Each row was made from one walk, in order. Every step used is in the known rows, and no mark comes twice. Write each row's walk.
Known rows:
mozik ninire besim pasi: [-17  18  -6 -52 -17  23  14   0  11  -9 -17   9 -43  -7   2 -76  17  -6
  42  -5  -3  19   9  15   6 -39 -19  -3  -5 -17  17  -4  21 -16  43   9
 -23   5 -14  13  -1  16  19 -20   5   3 -20  18  18   7   3  -2]
vago lagud garu: [-26 -25   4 -47  32 -70  -7   1  -4   8  41 -21  -4  -1  -6 -12 -29  -4
  25  -1  -9  -2  34  -4  -6  22  -4  30  -3  42  73  10   3  10 -12  10
  20   6  79   4  13 -21   1   9  -8 -32 -52  -2  19 -12  14   1]
toso neve garu bokef vago lagud mupin ninire: [ 32   2  -3  13  10 -32 -14   8 -16  10  30  -8 -12   9 -25  36   8  29
 -45   0  44  -6 -13   3  -6 -18  -6  -5  -2 -19 -12 -18   9   6   0 -26
   5   8   2   8   7   1 -14  17  12   1  -1 -22 -24  52  -4  10]
mozik neve garu bokef vago mupin: [ 19 -26   6  57  16   9   8 -12   2  -4  38   4  59  14 -19  49   6 -29
 -26  13 -29  -5  20 -26 -15  -2  41  -6   5  10 -15   9 -18  22  -4  -1
 -14 -19 -27 -20 -12  -2   2  -3   1  32 -18  33  11  36   9  -7]
neve garu: [ 18   2  13 -10  27 -40 -18  -4 -20  11  29   5  12   8 -16 -62   1  19
  43  -3   4   4 -16  -4 -13  18  19  -6   3  10 -17  34 -15  -6  -8  12
  29  -6 -94  15 -18  -4  -1  10   5 -21  55  -2   9 -13  47 -11]
vago lagud: [  3 -49   6 -59  14 -12 -56 -13   0  14  64   0  20  -3 -13 -15 -45  -9
  28   5  -5  -8 -26  -8   0  23   0  10  -6  40  26  32  -2   8 -12  -1
  21  19 -17 -11   5 -18  -9 -27  -2  -9 -21  31   8  13  -1   8]
lagud mupin: [-11  -2  10   9  10 -22  20  20   2  14   9   1 -21  33 -53 -16  -4  20
  36  -2  27   0  49  18  14  19  23   7   5  42  14   2  -7   5 -16   0
  18 -23  13   7  -9  -5 -25  23 -10 -10   3 -36   6  95   0 -14]
bokef vago mupin ninire: [ 16 -31  -5  40   1  -5 -21  -4 -10   7  27   3  33  10  16  54   6   8
 -58  -1   7  -6 -39  -7  -7   5   3  -3  -1 -32 -49  17   6   3  12 -26
   7 -16 -30 -21 -10  13 -16  -4   6  12   2  -9  -6  42 -12  -7]
ribus besim ninire mupin vago lagud garu neve: [-42  12  11  41  19 -22 -50   0   0   4  19   2 -13 -36  -9  20  -8 -13
 -13   5 -17  -6  21  17  -2  19 -26  18 -13 -10  50  12  19   6  -7   5
   6   7  84  20  30 -26   5  10  -7  16 -70   6   7 -35  -2  -1]
ninire besim: [-16  -6   5 -13  -2  38   2   0  15  13 -28  -4 -11  24   7 -73  16   6
  34  -1 -13   7  38  14   6 -29   5  18  -3 -44  29   6   1  -9  13  15
  13  -2  -3  37  -3  -6 -12  -8   5   2  46   7  -6  38 -11  -7]
bokef vago: [ 23 -22   3   7   2 -24  31 -11  -1  -6  16 -19 -18  15  11  30 -22 -18
 -19 -11   5 -15 -27 -23   1 -18  37  -8  -1  25  16  19 -36  13 -18  -6
  11  -8  -5  -4 -16   8  -5   2   2   7  47 -12  -1  23  10 -17]
besim ninire mupin: [ -27    2    5  -21   10    8  -11   -2    3  -18   25   61  -64    9
    7  -55   30   18   37   -3   12    7   -6   24   27    6   -6    7
   -5  -13  -12    1   -6   -8    6   15   20   -7   -5    8    5    8
    2   -9   13   31    7   -5   13 -116   -7  -22]
garu bokef vago mupin ninire besim pasi: [-13  10  -5 -23 -21  31   5  -8   6 -12  -7 -53 -19  -8   5 -26  23  -1
 -21  -8  -6  11 -17   3   0 -26 -12 -14 -12 -48   0 -10  23  -5  41  -8
 -41  12   7  22  -1  20  18 -21  18  17 -35  18  -7  18 -15   8]
besim pasi mozik neve: [  2  15 -14  41  -3   8  39   5   4 -14 -42 -20  18 -22  54   6 -26 -43
 -48  22 -11  12  53   2   3  -8  -8 -13  14   7 -10   3   8   1  14  12
 -12  -5 -27 -51 -12  10  18   4 -18   9 -18  12   6 -36   4 -13]
toso neve garu bokef vago: [ 33   7   5  21   5 -25  39 -14  -7 -14  12 -27  -8  13 -11  30  -7 -17
 -26 -11  -2 -13  -9 -33 -14 -30  30 -17  -3  11  10 -23 -32  17 -20  -2
  -9   2   6  21 -11   3  13   3  10  14  50  10 -23  -1  19  -5]
mozik neve garu bokef vago lagud mupin ninire: [ 35  15  -2  15  17 -36  -6  13 -15   6  27  -6  -6   9 -25  40   2  16
 -67   5  34  -5 -10   4  -6  -5   1  -5  -1 -22 -17  -7   8   1  -3 -22
  -2   4 -14  -7  18  -2 -16  30  10  -5  -8 -22  -5  40   4  17]
mozik ninire mupin: [   2   11   -2  -19   28   28    8    9   11   -8    2   79  -38   11
    2  -42   34   11   54    1    5    6   20   27   22    1    1   11
    5   17  -11   -6   -4  -14   11   20    5  -16  -12  -11    8    4
    2    1    1   14   21   -5   21 -103   -2  -19]
pasi mozik: [-10 -15 -12  -2   1   8  11  -3  13  10 -44  -8  21   1  77  21 -28   0
  14   8  -3   4  14  -1  -4  29  -1  -5   1  18  -7   2 -20  15  -6  16
  18  -3  -9  -1 -34   3  -6 -15 -26 -22  34   2 -14   1  -5 -13]
ribus besim ninire mozik neve: [ -6  15  -4  50 -10  13  18   3   7 -28 -82  60 -13   0 -26 -19  18 -36
 -36  15  -1   0  59  11   5 -72  -5   9   7 -31  -1   6  16 -13  26  12
   1  -6 -31 -30  15   1  -7   4  20  20   6  12  19 -39  -3 -34]
ribus besim ninire: [-26  -2   3 -18 -18 -52   3 -14   6   4   2 106 -56   9  10  13 -13 -11
  34  -1  33 -13 -10   0   2 -37 -17  17 -12 -32   2   6   2  -5  19  -7
  20  -2   0  13 -11  11 -11 -26  -5  28  -1  19  18 -18   1 -31]
zekup bokef vago: [ 46 -10  10  23  -9 -42  21  -5  -3  -6  10  -2 -25  19   6   6 -23 -13
 -30  -8  18 -18  -6 -12  16  -7  38 -13   0  27  13  15 -40  21 -15   2
  23 -12  -8   1  -1 -39   4   4   0  32  28 -14 -14  34   3 -14]
ninire mupin lagud: [  -7    2    6   -1  -34   64  -43    6   -8   10    1   -8   -1    9
   -5  -15   23   33   32  -14    4   -7 -109   16   25   28  -20    5
   13    6  -15    3   16  -26  -12   -6    7    5   -8   -7    2   11
    1  -10   -7    1   16  -37  -11  -78  -28    7]
ninire mozik neve: [  0   5  -2  55   0  30  14  10   5 -25 -75   9  18   3 -33 -38  13 -33
 -40  13 -17   3  66  10   8 -37   3   4  14  -4  -5  10  13 -14  13  17
   2 -14 -39 -37  13  -5  -4  14  18   1  25   4   9 -26  -3 -27]
lagud mupin vago: [ -6  -3  10  23   8  30  17  14 -18   3   3   0   1 -49 -20  18   5  33
  41 -11  20  -2  10  21  15  26  15  -3   1  18 -13  14  26  -9 -36 -21
  14 -17   6 -16  -6   4 -22  46  -7 -13  17 -59  -5  47  -3   9]
besim pasi mozik neve garu bokef vago: [ 31  25  -2  14   6 -22  52  -9   0 -22  -7 -43  -8  -1  16  40 -14 -31
 -51   0  -9  -5 -10 -34 -17 -21  31 -29  -1  10   4 -19 -35  15 -11   6
 -28   8  -8   6  -9  10  22   8   6   9  22  13  -6 -23  26   7]
besim pasi mozik neve garu bokef: [  3  46   4   6  14 -16  26   3  -2 -12 -10 -32  25  -8  -5 -15 -13 -23
 -15   7 -26   7  31 -10 -17  26  -6 -19   0   1 -24 -40  -6   0  -5  16
 -31   7 -22   9  -1  -3  28   5  -3 -11  11  32  -6 -52  28  15]
besim pasi: [-22  -2   1 -42 -15  -8   4  -3  -2 -12  16 -47 -20 -16 -12 -52 -17 -11
  22 -13  -1   7 -21   3  11  14 -13 -14  -5  29  -8  10  15  -9  19  -4
 -17   4 -15  -7 -15  20  20 -22   1  -7 -29   8   7  -9   5 -10]
getopuz zekup: [  0   0  10 -16  -7 -47   4  -3  -4  10  15 -34  -4  17 -14 -65   6 -13
  34 -18 -30   7  37 -63   3  18  20  -4  -1  29 -82  33   0 -22 -30 -19
  17  -3 -24   4  20   2 -16  -2  -6   3  35 -16  19  48  19 -19]
getopuz zekup bokef garu neve: [-26  29  11  71 -27 -59 -25   5   1  13   1 -33  18   6 -32 -23 -32 -16
 -48   6 -12  -3  71  -2   3  44 -21  -3   7  10  -4  19 -38  11 -22   1
  10  -6  36  26  13 -40  11   5  -1   6 -28  18 -10  61   9  -4]
mupin ninire besim pasi: [-20  13  -6 -38 -21  22  -1  -2   2  -7 -13 -50 -34 -11  11 -66  19   7
  -1 -11   2  16 -19  15   8 -24 -25  -7 -11 -47  -2   4  30 -18  45  -6
 -23  11 -12  21  -5  21  12 -19  16   1 -17   2  -5   6 -12   0]

Which walk is each row?
[  1  27  15 -14  18 -27   6   2  -5  -1  14 -17  23  11 -36 -34 -16  -3
  21  -7 -22  -2   8 -12 -17  46   0  -8  -3   6 -20 -34 -16  -2 -21  11
 -12   0 -14  31   2  -9  13   1   3 -25  43  22  -9 -26  28  13] => neve garu bokef
[-29  11   9 -35  17 -33  16   6   1  -7  20 -33  15 -22 -22  15 -32 -12
  15  -9 -29  -6  33  -8  -9  49 -17  13 -12  22  35 -46   8   5 -31   4
 -18   9 108  18  25 -17  13  10  -9 -32 -34  15  -7 -35   3  30] => mupin vago lagud garu bokef
[  -3  -30    7   24  -46   55  -59    2   -7   24   22    7   60   14
  -14   21    3   16   31   -4  -10   -6 -101    0    3   29  -16    6
   18    9  -24   17   20  -13  -10  -19   11   -7  -26  -27  -12    6
   -7  -21  -20    0  -15   -9    0   32  -28   12] => vago mupin lagud
[ 20  -9   9 -25  28 -30  -2   3   0  10  48  -8 -21  23 -63  23  -9  13
  17   6  27  -8  15  -6  -5  -1  39  -2  -3  50  44   1 -23  22 -25  -4
   5   6  10  16   6 -16 -18  17   3  -4 -24 -10  11  85  12  13] => neve garu bokef vago lagud mupin
[ 32 -19   2 -30  19  -1 -26 -18   2 -13  27 -14  10  -3 -34  22 -18 -26
 -29   9 -11 -12 -23 -26 -15 -27  23  -7  -6  25  37   8 -21  18 -14   6
  -7  29 -17  -2  19 -18   1 -12  23   6 -11  38   6  -9  12  16] => ninire mozik neve garu bokef vago lagud
[  21  -17    4   47  -49   51  -40   -7  -16   12   23   -2   52   14
  -18   47   18   12    9   -3   -7   -9 -101  -17   -7   -8   -4   -6
   16    2  -16   -6   10    0  -12  -21   -3    2  -16  -10  -13    8
    7  -17   -9   20   -3   -3  -21   24  -18   14] => toso neve garu bokef vago mupin lagud
[  0  22   3   0  -8 -30  49  -8   6 -15  -6  -2 -51  15   3  76   3 -15
 -28 -17   5 -21 -29 -24  -1 -24  15   5  -8  -4  45 -39 -21   9 -15  -1
 -23   7  93  25  10  10  10   3   2  19  -5  -8  -4 -57  -2   1] => ribus besim ninire mupin lagud garu bokef vago
[  5  18 -23 -36  -7  -4  27   8  17  -2 -38  88 -14  -9  56   4 -14 -10
  40  11   4  17  10   7  -6 -13 -23  -5   6  25 -14 -15  -4  -1  22  16
  -3  -9 -22 -27 -15  15  12 -16 -25 -14   4  13  22 -13  13  -4] => besim pasi mozik ninire
[  9 -10   0  -6  11 -27 -29  13 -11  19  30  -2 -10  11 -22  17  -7  32
 -29  -1  39  -4 -18  17   5  18 -12   6  -3 -10 -19   5  17  -3   0 -24
  15  -1  -5  -5   9   0 -27  15   3 -15 -10 -31  -7  64 -11   8] => vago lagud mupin ninire
[  7 -27  -9 -57  19  52 -43 -13  -6  -5  32  25   1 -70  29  17   0  13
  41   6   4   2 -38  11   8  11 -12  -5 -12  24   6  22  22   1  -4  -4
  -2  27 -11 -27  11  -3   3 -10   3   2 -44  12   8 -69 -10  24] => besim pasi mozik ninire mupin vago lagud
[-14   1 -20 -38 -10  33   1  -4  16   4 -46 -38 -15 -14  69   8   2  17
  -3  13  16  18   4  11  -2  -9 -12 -13  -8 -17  13  -5   4  13  30   9
 -11  21   6  18 -18  10   2 -19  -8 -10 -32   1 -15  30 -16   6] => vago lagud mupin ninire besim pasi mozik
[-26   2 -17 -30 -17  40  16  -7  18  -2 -59 -40  -8 -14  78 -12  -4   1
  15   8  -1  18  12   5   0  -5 -11 -13  -5 -10  12  -4  -3  10  26  19
 -11  12  -1  17 -29  14  11 -25 -12 -13  -6  14 -14   5 -11  -6] => ninire besim pasi mozik
[  13  -33    5   31  -47   53  -45   -4   -8   18   23    2   47   16
  -10   48    3    9    9   -6   -7  -11 -115  -13    1   14    0    2
   16   10  -13   18    8   -4  -16  -22    7   -5  -21  -26  -13   11
   -5  -18  -14   11   -6  -17   -3   36  -24   11] => bokef vago mupin lagud
[-24  23   4 -42  27 -17  20  10   6 -10  13   3  -2 -22 -19  12 -10  -7
  24  -7 -26  -2  40   0  -4  34 -21  16  -9  20  33 -58   8   0 -19  12
 -24   8 109  13  33 -15  17  13  -6 -24 -38  13   3 -72   4  31] => mozik ninire mupin vago lagud garu bokef
[  6  19 -23 -33  -4  -7  34   2  22   5 -55  95 -20  -9  60  30 -11 -14
  44   9  12   7  15   4  -7 -29 -20   0   0  17  -5 -11   3  -2  31  13
 -11  -2 -12 -22 -17  17   7 -20 -26  -7  -3  19  22 -16   8 -14] => ribus besim pasi mozik ninire
[  7 -47   4 -40  13  22 -53 -14 -13   8  52   1  28 -56  -2  12 -34   6
  35   0  -2  -8 -43  -1   2  27  -3   2 -10  26   9  38  18   0 -28 -16
  19  20 -17 -24   7 -13 -11  -5   1  -9 -18   8   2  -4  -5  23] => mupin vago lagud
[-32 -14   5   8 -15 -27 -10  12  -6  15  17 -14  21  11  -7  15   3  14
  27  -8 -14   0 -19   1  -2  32 -12  27  12  19  37  -1  21  -4 -10  -1
  13 -12  72  -5   3  -4   2  13 -21 -26 -48 -33  12   4  -2   2] => vago mupin lagud garu
[-29  14   8 -35  26 -18  16   5   2 -10  21 -35   5 -21 -23   9 -14  -4
  16  -8 -28  -5  36  -1  -2  51 -16  15 -13  19  33 -52  10   4 -27  11
 -23  11 113  20  28 -15  15  13  -1 -23 -37   9  -6 -69  -2  27] => ninire mupin vago lagud garu bokef
[  -7   17  -13  -28   20   43   16    5   15  -14  -26   60  -41   -4
   42  -21   37   12   45    6    6   15   16   24   18   -3   -7   -1
    1   16  -10  -14   -5   -6   23   25   -8   -6   -6   -9   -2   13
   12   -9   -4   14   -1    0   15 -114   -4  -17] => besim pasi mozik ninire mupin
[ -3  11  -3 -24   2  28  16   7  21  12 -37  77 -21  25  10 -71  22   3
  54   4  -8  14  45  19   1 -54  -4  22   2 -43  27  -6   3 -15  24  19
  10 -10 -12  21   8  -3  -8  -5  -1  -1  45  14  14  31  -2  -1] => mozik ninire besim
[  32   19    9   37   30  -38    2    2  -22    1   20    7   22    0
  -14  -56    1   -9   -2   12   -6    7   23   -2  -13   -7   21   -7
   13   -1  -19   34   -7  -10   -1   13   18  -10 -106  -16   -6   -6
    5   28    3   -4   48    2   20  -37   50  -13] => mozik neve garu
[-21  -6 -22 -14 -18  47   1  -8  17   2 -50 -31   8 -14  83   8  10   9
  -6  11  -2  20   6   8  -5  -4 -14 -13  -5 -31  -9   0   8  12  35  11
 -15  10 -10  11 -29  18   8 -28 -10  -5 -21  13 -15  18 -18  -3] => vago mupin ninire besim pasi mozik
[  6  10   0  -9   0  26   0   6  11  13 -18 -15 -26  23  -8 -10  27  23
 -26   2  12   3  14  14   0 -43   3  12  -8 -71  27 -14   4  -3  12  -5
  -7  10  27  43  17  -5 -19   7  16   3  18  -8 -18  69 -22  17] => garu bokef vago lagud mupin ninire besim
[-10 -15  -1  14  -6  46 -23  -2   8  17 -16   6  16  20  16 -35  35  21
  -8   4  -8   9  18  19  -2 -26  -5  17  -3 -85  -8   9  19 -11  31  -3
   7  -6 -16  23   1   0 -18  -9  12   9  24   5 -12  59 -26  -1] => vago mupin ninire besim
[ 16   0  -1  -3   9 -28 -10  11  -7   9  28 -11 -13  13 -24  47  -7  22
 -51  -2  33  -9 -24   4   0   9  -5  -1  -5 -11 -13 -11   5   2  -5 -26
   1   3  17  -1  13   0 -21  14   6  -9  -8 -25 -12  59 -11  17] => garu bokef vago lagud mupin ninire
[  7 -15  -5  37   4 -26  -2  -1  -9   3  24 -10  30  10  11  63   4   5
 -64  -5  -2  -6 -14 -11 -11  15  -3   5  -4 -32 -29  -7   8   6   7 -22
  -6 -15  22 -10   1   8  -6   6   4   3 -16 -11  -7  27 -10   1] => lagud garu bokef vago mupin ninire
[-14  17   1   4 -37 -96  35  -4  -7  11  -1 -16  -3  17 -18 -24 -18   8
 -17  -2  22  -5  87 -16  12  24   3   4   8  27 -12  16 -59   9 -21  -4
  16  -1  30  17  -1 -29   6   9   8  -8 -25   4  -7  51  18  -9] => getopuz zekup bokef garu
[ 26  -5   6  49 -40  46 -33  -2 -11  11  22   0  57  12 -18  55   9  -1
 -13   2 -15  -8 -98 -18  -8   5   0  -8  20  -1 -18   6   6  -5 -14 -17
  -7  -1 -35 -26  -4   6   6  -4 -12  15  -7  -6  -1  10  -9  21] => mozik neve garu bokef vago mupin lagud
[-15 -25  -5  21  -8  56 -45   3   1 -17 -79  13  25  14 -42 -21  49  24
 -19  -3  -1   2  -8  16  -2 -15  -7   4  -2 -32 -40  10  16  -9  28   2
   7  -8 -34   6   5   3 -25 -12  39 -18  17  -8 -10  23 -24 -22] => vago mupin ninire mozik
[ -9  -6   7  15  16  62  -1   2 -17 -12   2  -3  -1 -64  15  -4  30  31
  37 -14   3  -1 -17  25  24  33   5  -6  -5  -2 -31  18  24 -18 -24  -9
   7  -8  -7 -16  -2   8  -5  29   7   3  26 -42 -10 -88 -12   0] => ninire mupin vago
[ 35  28   2  34  11 -15  42   2  -5 -22 -28 -23 -18  17 -33  40  16  -9
 -64  -4   5 -10   2 -20 -14 -39  34 -19   0  -8   4 -21 -26  10 -15   0
 -20   0  -7  15   9   4   0  28  23   3  38 -12  -8   8  18   3] => lagud mupin ninire mozik neve garu bokef vago
[  7   8 -12  59   6   6  38   6   5  -6 -43   0  36  -9  55  16 -28 -42
 -48  25 -13   8  65   1   3  -7   1  -4  17   4 -10   4  -2   3   3  15
   4 -13 -26 -50 -11   1   3  13 -23   5  20   9   2 -28   3 -16] => pasi mozik neve
